Known rows, with every way that one mark hangs from another
{fefaku datagu golemu tada zurep}: [-16.0 -23.1  28.2 -10.6  -7.4   9.2   0.9  51.0 -12.8   1.3 -36.6 -37.9
  15.9  -9.5   3.3  14.5  28.3 -15.7   3.9  -1.8   6.8  11.0]
{golemu nofo}: [ -3.3   0.3   0.2   5.2   1.3  -2.2 -12.8  -5.1  -2.7   1.9  38.8   1.7
  -1.4  -0.8   7.4   1.6   0.2  -2.5   0.9   0.2  -6.1  -2.9]
{golemu {nofo datagu {vofuso fefaku}}}: [ 4.9 -7.8 -4.4 23.2 13.0 -2.4 -2.9  6.6 -5.6  6.2 64.7 32.8 22.0  5.0
 -0.1 -3.0 20.8 -7.1  6.8 -0.5 -2.4 -9.3]
{gake {datagu pagunel} golemu}: [ -8.7   8.2   3.2  -6.2  18.8  -1.2  13.5   6.6   9.5 -11.2 -25.2  37.3
  14.4  -8.5   0.4  -6.8  -5.3 -12.9 -12.1  12.4 -14.9  -3.4]
{golemu {nofo {vofuso pagunel zubo}}}: [  6.6 -13.7  -3.2  15.7   1.1  -5.0 -19.1  -6.2  -6.6  11.2  43.3  38.4
 -18.6 -16.4   0.8  -5.3  29.0  -0.4   3.2  -7.7 -11.2  -6.0]
{nofo {datagu pagunel}}: [  9.3   7.0  -1.4   7.4   3.5   6.0   7.1   3.3  -7.5 -11.6  25.8   9.4
  25.5 -11.3  -1.4  -1.0  -6.3  -6.3   3.6   9.0  -0.3  -4.7]
{nofo datagu {vofuso nabut pagunel zubo}}: [ 11.6 -11.4  -8.1  25.5   0.5  -7.6  -6.1 -22.6 -10.3   7.7  24.6  45.0
 -20.6 -12.0  -9.8 -11.7  39.4  -3.6   2.5  -9.8   0.6  -5.6]
{gake {golemu {nofo vofuso}}}: [ -3.1 -13.5   2.4   8.2   6.5  -5.5   6.6   4.8  -1.3   7.2  17.8  32.0
  -5.7   5.7  -0.4  -4.9  12.3  -3.0   0.8   6.8 -15.8  -4.9]
{vofuso {fefaku datagu zurep} nabut pagunel}: [ -2.7   6.8   7.4   4.5  13.6  -6.5 -28.4 -10.9  -7.2   5.1 -19.9  42.6
  41.2 -17.8   9.2  -3.3  43.3  -8.2  -8.6 -12.5   9.7  -1.4]
{gake datagu golemu}: [-14.3   6.4   3.3  -2.1  17.1  -5.7  14.2   7.7  10.2  -4.0 -27.9  21.9
 -11.8   5.7  -4.8  -6.2   2.3 -13.9 -13.1   1.1 -14.8  -1.0]
{nofo {vofuso fefaku}}: [  5.1 -13.5  -3.5   9.1  10.4  -1.5   3.1   8.5   3.8   8.5   6.0  39.2
  26.5   3.1  -0.8  -5.2  22.7   2.8   3.8   1.1   3.9  -4.7]
{fefaku {datagu pagunel} {golemu nofo} tada zurep}: [-13.1 -20.3  28.3 -10.4  -5.6  11.9 -11.8  44.8 -15.9  -4.8   2.2 -21.2
  40.0 -24.4  15.3  15.4  21.8 -17.1   6.2   9.7   0.9   5.9]
{gake {datagu pagunel} {golemu {nofo {vofuso fefaku}}}}: [ -7.0  -2.4   0.5   5.6  27.7  -4.8   4.3   8.7   9.9  -3.6  15.2  70.5
  34.7  -6.9   6.1  -9.4  14.2 -12.4  -8.3  14.0 -17.3 -10.1]
{nofo vofuso}: [  3.4 -20.5  -0.1   5.8  -1.6   0.1   9.9   5.3   0.5   7.3   7.4  15.3
   0.3   3.1  -5.6  -0.2  13.2   1.8   6.4   4.1   0.7  -2.5]
{vofuso fefaku}: [ 2.0  7.8 -3.6  3.7 13.9 -2.5 -7.2  3.6  3.4  1.3 -1.7 26.5 29.1  0.1
  5.4 -5.4 10.4  1.1 -2.7 -3.2  3.8 -2.6]
{gake {datagu pagunel}}: [ -5.2   5.3   0.8  -4.6  11.8   2.2   3.3   1.7   8.8 -11.3  -1.6  20.1
  17.7 -12.5   2.7  -0.6  -6.4 -10.5  -6.9   9.5  -4.2  -3.4]
{nofo {datagu pagunel} vofuso}: [ 12.5 -13.8  -1.5  13.2   1.9   6.3  17.1   8.7  -6.9  -4.6  33.2  25.4
  25.1  -8.3  -7.8  -1.1   5.6  -5.0   9.6  12.8   0.4  -6.8]
{fefaku golemu}: [-11.8 -14.0   6.6  -0.3  -3.2   2.1   1.9  10.8  -0.7   1.1 -20.9 -15.4
   4.5  -1.2   0.6  -4.0  10.5  -3.5  -1.8  -0.1   0.5   3.7]
{fefaku {golemu nofo}}: [-14.3 -13.8   6.3   3.9  -2.3   0.1 -10.1   6.4  -3.3   2.6  14.7 -13.5
   3.7  -2.0   7.2  -2.3  10.4  -5.3  -1.0   0.2  -4.5   0.8]
{fefaku {datagu pagunel} golemu tada zurep}: [-10.4 -20.7  28.0 -14.5  -6.8  13.9  -0.3  49.6 -13.3  -6.7 -33.1 -22.8
  41.6 -23.8   8.5  13.7  21.2 -15.0   5.4   9.8   6.3   8.7]
{gake {golemu {nofo datagu}}}: [ -3.3   6.9   1.3  12.0   9.9  -4.5   5.2   3.8  -7.3  -1.6  30.5  14.3
  -5.6   6.0  -1.4  -4.9   1.3 -10.8  -2.2   1.2 -16.2  -4.5]
{vofuso zubo}: [  2.0   4.1  -1.1   4.8  -0.6  -1.7 -10.8  -4.5  -4.3   0.8   1.5   7.6
 -29.2  -7.9   0.2  -6.9   9.5  -1.9  -2.8  -3.3  -3.3   1.2]
{vofuso {fefaku golemu} nabut {zubo datagu}}: [-11.1  -2.8 -10.3  12.3  15.3 -10.8 -26.6 -22.3   9.5   2.4 -23.8  33.4
  -4.4  -5.9  12.4 -19.0  18.0  -8.1 -10.1  -6.6   9.7   2.6]
{fefaku golemu zurep}: [-31.1 -18.1  18.2  -1.8  -6.1   4.7   2.8  25.1  -2.0   1.6 -26.6 -26.9
  16.2  -6.2   1.1   2.5  11.7  -4.4  -2.1   1.8   3.0   6.3]
{fefaku {golemu nofo} zurep}: [-33.8 -17.7  18.0   3.0  -5.0   2.7  -9.1  20.4  -4.6   3.0   9.3 -25.6
  14.6  -6.8   7.2   4.2  12.6  -6.5  -1.3   2.2  -2.4   3.0]

Rows
[ 8.8 -9.0 -5.0 20.0 12.9 -0.4 11.7 13.1 -3.1  4.9 28.6 33.2 26.2  6.2
 -8.0 -5.2 22.7 -4.9  6.1 -1.3  3.9 -6.6]  {nofo datagu {vofuso fefaku}}
[-12.7 -15.2  -5.2  16.6  12.1  -8.9 -14.8 -11.7   8.9   8.7  -2.0  47.8
   1.7  -5.2   5.2  -8.9  23.0  -3.3  -1.4  -0.4  11.0  -1.2]  {nofo {vofuso {fefaku zurep} nabut {zubo datagu}}}
[ 14.4 -10.0  -2.8  17.3   1.3   4.9   7.4   5.0 -10.7  -3.9  34.3  31.9
  -0.5 -15.4  -7.4  -7.5  14.7  -6.9   7.3  10.0  -2.6  -5.7]  {nofo {datagu pagunel} {vofuso zubo}}
[ 10.1 -14.0  -5.6  17.9   7.6  -4.7   6.4   3.5  -2.9   6.3  22.7  40.9
  28.2   7.4  -3.6  -0.8  33.3  -1.1  10.9  -0.6  12.4  -4.9]  {nofo datagu {vofuso {fefaku tada} nabut}}
[ 12.5 -14.8  -4.3  18.9   3.4  -0.5  11.3   7.8  -6.8   6.0  25.6  27.5
   7.1  -7.3 -13.9  -1.5  22.4  -3.7   6.8  -8.4  -2.7  -6.0]  {nofo datagu {vofuso pagunel}}
[  4.3 -23.2   7.9   6.1  10.2   2.1   0.0  21.2  -5.5   8.6 -15.7  22.1
  26.1   1.1   0.4  -6.8  41.3 -11.1   0.8  -1.0   5.2   0.0]  {nofo {vofuso {fefaku datagu golemu}}}
[-11.7   7.0  -8.1  14.7  18.7 -12.6 -35.0 -21.8   8.3   4.5 -14.6  54.5
  10.2 -24.0  10.6 -10.8  21.0  -3.6 -10.6 -15.7   7.3   0.1]  {vofuso {fefaku zurep} nabut pagunel {zubo datagu}}
[ 20.7   5.8   5.4  -8.6  13.9   5.9  -9.9  25.6  -6.7  -5.6  -8.4  30.3
  51.9 -15.7  11.9   4.8  19.4  -8.5   3.7   4.1   6.6  -0.2]  {vofuso {fefaku {datagu pagunel} tada}}
[  8.1 -28.9  10.1   0.9   7.1   3.2   3.2  38.3  -5.8   9.3 -19.1  18.2
  29.8  -0.4   0.7   1.5  44.4  -9.0   7.4  -2.0   7.3   2.4]  {nofo {vofuso {fefaku datagu golemu tada}}}
[ -8.4  -3.1  -7.1   9.6  17.9  -4.5 -17.3   7.0   8.9   1.0 -21.5  20.5
  -2.4  -8.5   8.0 -14.6   9.7 -10.3  -8.2  -8.5   2.9   3.8]  {vofuso {fefaku golemu} {zubo datagu}}
[  7.2  11.2 -13.0   6.6  22.2  -2.2 -20.3  -3.9   8.9  -7.0   0.2  47.3
  16.4 -20.4  12.2 -11.9  -6.1  -6.4  -5.7   1.9   1.9  -1.9]  {vofuso fefaku {zubo {datagu pagunel}}}
[ -3.9   0.6   1.1  11.6  14.4   2.5 -10.8  11.5  -5.1  -5.4  30.5  22.0
  53.4 -10.9  11.1  -8.3  14.1  -8.7  -1.1   4.6  -0.7  -5.1]  {vofuso {fefaku {golemu {nofo {datagu pagunel}}}}}
[  8.4 -12.9  -3.9  22.3   4.1  -2.4  -2.9   1.9  -9.0   7.1  62.4  26.6
   4.8  -7.2  -5.8   0.2  21.3  -5.5   7.0  -7.1  -8.3  -8.7]  {golemu {nofo datagu {vofuso pagunel}}}
[ 14.5  10.7  -3.3   5.2  16.1  -9.0 -29.4 -24.0  -6.3   4.5 -14.6  53.1
  30.7 -13.2   9.1  -9.2  41.9  -6.9  -8.0 -14.4   7.5  -3.4]  {vofuso {fefaku datagu} nabut pagunel}
[  5.5  -3.0  -3.9  21.0  20.3  -7.5   2.2   9.1  -5.0   7.3  31.3  60.7
  21.8  -2.5  -3.9 -10.0  27.9  -6.9  -1.0  -5.4 -15.9  -9.7]  {gake {golemu {nofo datagu {vofuso fefaku pagunel}}}}
[  5.0 -17.2  -2.7  11.6   1.7  -3.9 -10.7  -2.0  -3.1  10.5  42.1  32.0
   5.8 -10.2   0.5   0.4  20.8   1.5   5.4  -4.7  -8.4  -6.6]  {golemu {nofo {vofuso pagunel}}}
[ -2.0 -16.8  -9.9  18.2   2.9 -10.5 -21.0 -29.3   3.1   8.6  43.0  32.6
 -32.4  -2.0   7.2  -6.7  11.2  -5.7   2.1   1.2  -0.9  -4.0]  {golemu {nofo {vofuso nabut {zubo datagu}}}}
[ 11.8  -9.6  -2.6  14.2  12.2  -9.0 -27.7 -19.8  -7.3  12.0  33.7  59.1
  23.3  -8.6   9.1  -6.0  46.7  -5.6   0.3  -7.6   0.5  -8.1]  {golemu {nofo {vofuso {fefaku datagu} nabut pagunel}}}
[  9.8 -14.7  -6.8  21.4   1.3  -6.2   3.3 -18.7  -6.6   6.8  23.1  38.1
   5.7  -4.8 -10.6  -5.5  31.1  -2.3   5.3  -6.4   3.3  -6.9]  {nofo datagu {vofuso nabut pagunel}}
[  6.2 -12.1  -6.1  23.8  -2.8  -5.4   0.3 -20.6  -9.4   4.9  28.6  27.0
 -28.5   1.4  -8.4 -10.6  30.8  -5.6   4.9   0.0   3.7  -4.3]  {nofo datagu {vofuso nabut zubo}}
[ -4.6 -15.7   3.8   9.9  10.7  -1.6  -3.0  17.8   1.8  11.2  -2.6  47.6
  43.2 -14.4  -2.3  -0.8  33.6   4.2   1.2  -6.9   2.3  -4.1]  {nofo {vofuso {fefaku zurep} pagunel}}
[  1.4   8.8   1.1   9.0  10.7  -0.6   4.1   3.1  -7.9  -8.0  32.8  26.2
  15.8  -6.1   2.9  -5.5  -3.5 -10.5  -1.9  10.6 -16.7  -6.8]  {gake {golemu {nofo {datagu pagunel}}}}
[ -6.6 -25.1   0.7  21.4  -1.6  -5.2  -7.2  -9.0  -8.6   8.4  33.2  16.9
   8.4  -5.9  -1.3  -6.9  36.3  -6.9   3.2  -5.0  -1.8  -4.7]  {fefaku {golemu {nofo datagu {vofuso nabut pagunel}}}}
[ -6.0 -25.9  14.6   7.0  10.4   2.1  -6.1  30.9  -7.2  11.8 -24.7  29.7
  42.4 -16.4  -0.6  -2.4  52.2  -9.4  -1.0  -8.9   3.9   0.4]  {nofo {vofuso {fefaku datagu golemu zurep} pagunel}}
[  1.4  -6.9  21.8 -14.1  -3.3  11.8  -1.9  38.7 -12.5  -7.4 -12.3  -8.3
  36.7 -22.5   7.7  17.8  10.9 -11.3   6.6   9.6   5.7   4.9]  {fefaku {datagu pagunel} tada zurep}
[  3.5 -14.0  -1.8  20.3   2.2  -0.4   3.2   3.9  -8.4   5.0  66.2  10.7
  -1.6   5.0  -4.0   1.1  11.8  -7.5   9.3   1.8  -5.3  -7.4]  {golemu {nofo datagu vofuso}}
[  0.6 -21.2  -6.3  11.4  15.2  -0.1  -7.0  10.9   8.0   1.9  -8.8  46.5
  18.9 -16.2   5.8 -14.1  16.2  -6.6  -0.4   5.7   3.0  -1.1]  {nofo {vofuso {fefaku golemu} {zubo {datagu pagunel}}}}
